Each row comes from the steps of one walk. Every step used is in the known rows, and no mark comes twice. Write the walk behind each row, first mark first.
In the rows, 128 means zero.
Known rows
G-D: [ 94 103 160 123 201 174 120 105 157  97 115 130 106 156 138 112 161 112
 135 164 144 104 115 121 142 142 120  69 105 144 110 107 132 150 149]
S-Z: [ 74  61 120 118 190 152 137 131 139 110 106 146 121 166 141  97 104 118
 147 135 132  94 137 125 130 124 145  70  99  99 119 141 130 141 157]
T-P-A: [126 117 159 114 188 146  86 156 142 112  95 122 126 165 148 119 118  99
 151 141 141 111 138 132 179 168 146 152 119  92  99 148 162 123 181]
M-P-L: [ 99  84 120 143 183 154 147 134 145 139 127 144 116 185 126 113 127  79
 114 122 150 120 154  98 153 165 156 112 100 101  97 145 181 146 189]
L-Q-M: [ 58 116 169 128 175 180 135 107 122 119 118 178 119 134 149  94 146 138
 113 144 168  93 189 110 155 103 146 150 123  86  59 143 134 128 161]
T-P-M-Q: [121 113 111 122 202 151 119 148 131 124 124 140 136 175 147 126 136 157
 143 124 149 111 162 111 119 131 124 133 129  99  84 132 157 143 188]
M-P: [102  75 137 153 187 154 154 134 142 130 129 147 124 140 124 103 135 105
 133 122 135 100 140 104 166 140 161 119 103  96 111 135 172 137 172]
M-P-A: [100  95 173 146 190 168 147 149 143 128 123 139 116 148 117 105 125  73
 129 125 132 108 139 112 180 166 160 137 108  92 114 136 167 120 187]
A-P-M-Q-L: [ 88 105 102 133 213 154 161 129 137 143 125 143 123 163 148 151 125 133
 121 107 141 153 185 103 122 121 123 108 147 132  93 142 180 150 190]
Q-L-P: [ 76 103 172 128 192 168 130 129 136 106 103 158 105 143 137 104 111  99
 146 134 168 119 164 106 148 128 146 100 109  67  97 195 166 157 171]
D-U-S-Z: [122  81 109 149 175 163 138 162 143 111  97 162 104 201 102  96 118 134
 149 154 121 134 136 149 135 129 154  98 126  93 128 148 113 126 203]
T-P-M-Q-A: [115 125  98 126 208 148 116 149 139 120 108 139 134 172 159 125 133 148
 140 128 141 111 176 113 133 130 124 149 127  79  74 138 143 128 190]
G-D-Z: [ 90 117 150 129 184 168 106 119 145  92 106 137 109 167 141 105 164 104
 150 157 125  87 103 128 117 128 128  31 101 122 130 103 130 150 152]
Q-M: [ 45 132 128 132 205 178 131  89 142 129 103 152 112 148 156 102 130 121
 109 158 150  89 173 105 149 133 136 131 126 124  96 130 142 135 161]
G-D-U: [119 103 140 132 190 189 112 122 147  84 109 141 103 188 131 101 166 131
 137 158 140 121 107 138 127 139 132  69 109 118 116 112 126 148 169]
L-Q: [ 98  83 166 122 167 163 131 136 129 117 122 172 124 139 132  93 145 134
 134 137 167  98 166 122 160 103 151 144 114  97  69 146 132 135 159]
A-Q-M-P: [ 66  98 121 137 211 204 153 107 121 136 127 146 125 130 138  84 122 141
  99 123 107 125 200  92 135 157 142 147 124  92  97 146 150 137 173]
L-Q-A-P-G-D: [ 84 104 139 127 180 173 133 128 143 106  99 146 121 124 155 128 152  90
 115 124 136 135 187 139 179  98 161 135 119  62  53 147 131 110 157]
A-Q-L-P-G: [ 80  89 136 112 203 225 139 131 125 120 115 146 118 130 124  93 107 103
 118 113 129 152 205 113 126 137 153 124 116  63  93 198 143 162 167]
T-P-L-Q: [126 100 134 110 163 135  89 148 129 119 107 143 130 191 156 123 130 114
 134 129 170 127 171 122 154 147 149 140 109  76  58 165 170 144 184]
T-P: [127  96 124 121 186 132  93 143 141 114  99 129 134 157 155 117 127 129
 155 137 145 103 140 125 165 142 148 134 114  98  96 147 168 141 165]
N-Q-M: [ 71 131 113 121 167 189 137 105 138 124  94 137 122 127 145  85 106 124
 145 145 156  94 193  97 133 115 127 134 131 107 111 129 120 111 143]
Z-D-G: [115 125  84 141 199 176 114 131 140 117  69 171 128 156 125 102 138  93
 138 142 130  94 146 115 108 136 156 132 103 184 112 131 129 140 154]
Q-M-P-G-D-U: [ 57 135 124 153 195 226 149  94 138 112 123 152 112 151 139 110 158  87
  97 133 129 115 159 116 136 127 166  99 114  66 100 122 157 132 174]
Q-M-P: [ 50 120 136 154 200 176 153  95 136 131 121 154 117 137 148 103 135 111
 108 137 139  93 167  91 157 139 151 128 118  91  98 131 169 129 172]
N-Q-L-P-M: [ 91 127 132 118 158 185 150 136 135 111  94 138 111 137 132  97  91 109
 171 127 173 120 189  94 119 110 120 110 125  67 110 174 139 126 160]
U-D-Z-S: [111 121 140 172 162 184 119 177 150  96  75 157 114 155 113  91 128  80
 149 176 118 114 129 117 119 139 137 106 110 126 139 130 124 122 181]
G-D-U-S-Z: [116  95 145 142 186 178 128 134 151  86 105 143  95 193 113 107 150 127
 144 167 120 134 111 144 124 140 130  48 114 109 126 120 110 135 186]
G-D-M: [ 76  97 142 123 217 182 116 129 151  96 107 135 106 143 143 116 170 100
 137 165 134  99 128 122 116 144 101  64 123 190 119 100 133 147 167]
Z-S: [ 99  86 124 133 189 188 136 144 157 121  84 129 118 158 118 107 127 109
 133 131 149 120 156 125 150 159 145 131 106 148 105 133 130 112 202]
M-Q-A-P-T: [ 80  76 127 135 223 154 134 141 148 148 115 133 133 114 139 115 125 127
 108 111 128 124 186 112 125 126 143 139 127  92  75 138 128 120 182]
Z-S-U-D: [ 99  78 117 157 183 183 132 168 157  87  79 145 116 192 105  86 115  93
 128 146 137 138 153 124 139 188 143 149 102 123 111 139 110 105 205]
S-Z-D-M-Q-A: [ 60  61  76 142 216 185 127 176 132 102  69 177 130 137 146  96 111  97
 145 130 108 114 166 105  74 126 122  86 104 133 119 130 103 113 177]
Z-D: [103  96  91 148 190 185 118 152 151 116  64 163 118 141 130 102 127  90
 142 155 142 120 136 103 119 144 129 134 103 162 115 124 134 124 156]

Write each row's walk
[ 59 119 198 140 173 185 147 122 117 119 128 176 118 130 139  96 144 110
 111 130 155 101 185 104 169 125 158 158 119  58  63 144 150 113 181]
L-Q-M-P-A
[ 81  91 149 128 177 145 128 144 140 134  92 134 124 105 151 114 126 105
 117 124 145 120 184 127 168 114 150 165 124  60  48 157 138  99 173]
L-Q-A-P-T
[ 89 111 174 105 209 215 118 138 134 128 107 137 110 161 128  96  98  88
 122 142 129 142 185 112 156 182 125 155 115 115 105 167 137 143 188]
P-A-Q-L
[ 63 107 110 119 225 235 127 129 157 109 114 142 119 130 135 121 171  59
 108 141 125 113 176 135 111 111 137  88 119 136  95 112 108 139 165]
P-G-D-M-Q-A
[ 79 117 132 141 212 161 163 150 134 107 117 156 112 147 128 103 136 139
 127 115 144 111 175 115 115 114 139 125 143  51  80 160 123 122 182]
L-P-M-Q-A
[ 92  84 102 132 220 148 135 138 146 137 116 153 130 165 150 122 130 123
 105 111 131 139 204 110 137 133 146 134 125 101  74 148 133 132 187]
M-Q-A-P-L
[ 93  92 134 132 177 137 133 141 136 116  94 157 125 128 159 115 135 118
 127 123 141 122 191 128 190 105 159 163 126  66  55 159 138 108 165]
L-Q-A-P
[ 84  77  98 165 188 162 152 182 151 128  79 161 105 167 102 122 105  64
 139 155 109 148 160 106 106 161 125  88 121 152 125 144 135 113 215]
U-S-Z-D-M-P-L
[ 90 111 109 129 214 182 161 132 140 137 138 159 119 177 125 113 142 151
 120 134 154 105 173 103  98 118 111 121 135 139  91 115 127 150 185]
P-M-Q
[102  99 109 153 189 153 142 148 150 122  75 162 112 164 100 112 109  97
 149 160 107 118 150 124 120 136 148  96 118 155 123 145 109 124 183]
U-S-Z-D-G
[127 137 140 156 188 162 122 129 147 104 102 168 121 159 116  91 140  99
 129 181 126  90 142 119 133 128 152 140 120 163 116 144 127 159 147]
U-D-G
[ 91  85 130 109 206 209 127 121 129 132 115 147 120 150 136  90 103 128
 123 136 132 141 199  98 135 153 125 133 108 118 100 174 143 167 173]
A-Q-L
[ 86 103 134 133 183 179 110 136 146  76  91 133 111 195 128  99 155  98
 148 137 123 106 113 136 112 162 132  40  92 112 127 104 116 125 186]
G-D-Z-S-U
[127 109 149 147 187 181 123 132 157  94 106 143  93 188 109 110 164 126
 139 174 130 135 114 142 138 144 128  75 123 129 119 117 115 137 186]
G-D-U-S
[ 97  79 112 154 187 152 123 156 149  83 104 163 114 199 119  75 114  98
 129 168 136 117 141 120 142 168 137 146 109 103 116 139 118 135 162]
S-U-D
[ 81  77 103 156 194 166 142 177 152 121  68 161 106 145 105 114 107  86
 154 169 109 132 154 119 110 142 117  94 128 171 131 137 113 111 196]
U-S-Z-D-M
[ 86  70 109 171 191 162 156 182 149 122  80 162 110 139 100 115 110  79
 153 155 102 134 151 109 116 146 129  92 124 151 132 138 130 107 204]
U-S-Z-D-M-P
[ 94  81 114 157 184 161 146 161 157 121  74 156 105 155 101 113 101  95
 151 168 115 134 144 117 127 142 129  98 117 140 125 139 112 112 185]
U-S-Z-D
[ 66  50  88 139 210 186 131 176 126 105  84 179 131 140 136  97 116 106
 149 126 116 113 153 105  61 125 122  70 105 152 128 124 116 128 174]
S-Z-D-M-Q
[ 84  72 119 164 174 164 154 188 139 124  85 174 107 159 101 118 113  73
 139 150 119 149 172 107 109 146 130  97 122 132 104 150 130 108 215]
U-S-Z-D-M-P-L-Q
[ 71 128 151 128 197 176 147 129 137 110 104 154  98 160 140 116 112 101
 142 135 171 123 169 101 131 127 127 100 121  73  93 185 167 154 182]
Q-L-P-M
[100  80 148 141 165 156 150 141 130 133 137 163 120 176 124 109 138  89
 112 113 160 123 170  99 155 146 162 124  99  75  73 152 176 141 191]
M-P-L-Q
[ 99  89  87 123 192 126 134 129 151 143 102 121 117 187 150 149 117  89
 111 119 142 156 167 124 156 157 145 108 135 141  97 150 190 146 180]
A-P-L
[136 104  82 170 178 193 121 179 150 114  56 176 106 171 100 100 129 104
 148 167 127 149 133 123 116 147 137 139 120 147 124 133 118 112 193]
Z-D-U-S
[ 74 119 200 122 194 179 125 141 137 104  99 152  99 149 133 107 104  76
 143 135 164 126 162 111 157 149 145 113 113  64  99 196 162 144 185]
Q-L-P-A
[ 86  91  75 148 207 193 115 177 143 114  57 168 119 126 136 105 135  76
 146 157 130 114 148 104  94 145 111 127 121 208 124 117 135 120 172]
Z-D-M
[ 89  66 102 134 191 176 133 152 151 100  85 135 121 199 114  92 116 106
 129 116 146 125 159 132 146 186 151 137 100 121 102 137 116 106 210]
Z-S-U
[ 49 137 164 147 204 185 148 107 137 127 115 149 110 143 143 104 126  88
 104 139 134  99 167  97 167 160 149 143 123  87 102 131 165 117 185]
Q-M-P-A
[ 64 119 136 136 164 192 149 115 137 145 103 117 124  95 130  85 100 103
 134 128 152  92 182  85 117 128 132 130 122  75 106 125 141  98 159]
N-Q-M-P-T
[ 99 103 158 108 208 202 124 146 136 128 110 128 114 156 119  90 109 101
 119 141 117 131 171 126 157 181 133 163 126 124 110 143 123 128 180]
P-A-Q
[ 94 105 137 176 181 174 134 186 143 102  95 178 112 141 132  99 138  58
 118 176 128 129 177  95 132 143 122 154 125 123  96 147 140 121 190]
U-D-M-P-L-Q-A
[ 74 134 143 134 165 193 150 120 134 126 103 134 121 123 134  88 103  97
 142 130 144 101 189  91 148 137 138 142 125  78 115 129 138  94 160]
N-Q-M-P-A
[ 68  85 164 137 214 187 127 139 151 115 116 115 109 113 129 116 164  79
 126 149 129 100 118 111 100 157 107  62 116 158 115 100 153 134 182]
G-D-M-P-T
[104  99 124 115 208 196  96 146 139 104 121 131 138 138 145 132 165  95
 133 123 132 119 156 134 114 122 146  92 118 113  92 126 148 149 169]
T-P-G-D-M-Q
[111 122 140 167 165 164 114 166 145  99  91 168 113 153 124  86 130  86
 150 188 118  97 120 114 123 122 134 101 115 117 141 129 131 142 153]
U-D-Z
[ 51 127 173 142 163 208 142 111 116 107 131 175 121 127 141 102 170  93
 112 123 142  95 174 113 136  92 168  93 109  40  73 128 148 127 163]
L-Q-M-P-G-D-Z
[ 75  88 132 134 235 171 124 137 148 100 112 139 119 129 154 129 172 114
 125 138 113 124 162 117 110 134 108  72 135 166 104 108 128 135 179]
G-D-M-Q-A-P
[ 83  71 158 147 188 165 146 141 149 156 126 110 120 106 113 101 121  84
 119 122 144  96 128 103 131 154 150 122 101  84 100 129 174 125 183]
M-P-T
[ 80  66  91 137 187 174 129 152 138 104  71 159 122 154 137  97 101  97
 153 138 124 114 130 111 101 133 136  79  89 118 125 132 125 125 156]
S-Z-D
[ 99 120  83 120 171 182 136 125 160 113  74 105 125 117 149 120 113  76
 147 125 125 133 189 125 158 110 142 119 125  81 104 133 117  93 137]
N-Q-A-P-G-D
[ 69  81  97 142 207 199 149 160 141 131 119 149 126 121 127 115 149  54
 125 120 123 100 169 121 128 126 153 112 127 149 117 126 164 135 185]
D-M-P-G
[ 89  84 127 134 220 168 131 136 144 126 122 166 131 144 139  93 138 140
 120 130 138 101 191 108 137 118 142 143 113  99  80 137 102 132 174]
M-Q-A
[ 48 127 121 147 197 175 148  95 138 137 118 153 111 173 149 112 129  91
  92 137 148 110 181  88 144 158 147 122 115  95  88 139 176 137 186]
Q-M-P-L
[100  89  98 137 186 178 149 135 154 114 102 119 113 161 123 152 136  78
 123 121 102 173 144 161 141 118 168  57 136  99 117 135 155 130 177]
A-P-G-D-U-S-Z
[ 41 133 137 147 202 217 154  83 144 121 126 144 113 131 142 116 154  75
  94 136 133 106 165 104 146 129 158  99 112  84  95 119 162 133 163]
Q-M-P-G-D
[ 90  89  86 131 192 167 126 134 131 104  74 166 130 165 133  96 110  99
 149 129 116  94 137 121  92 126 157  78  90 138 123 138 121 138 155]
S-Z-D-G
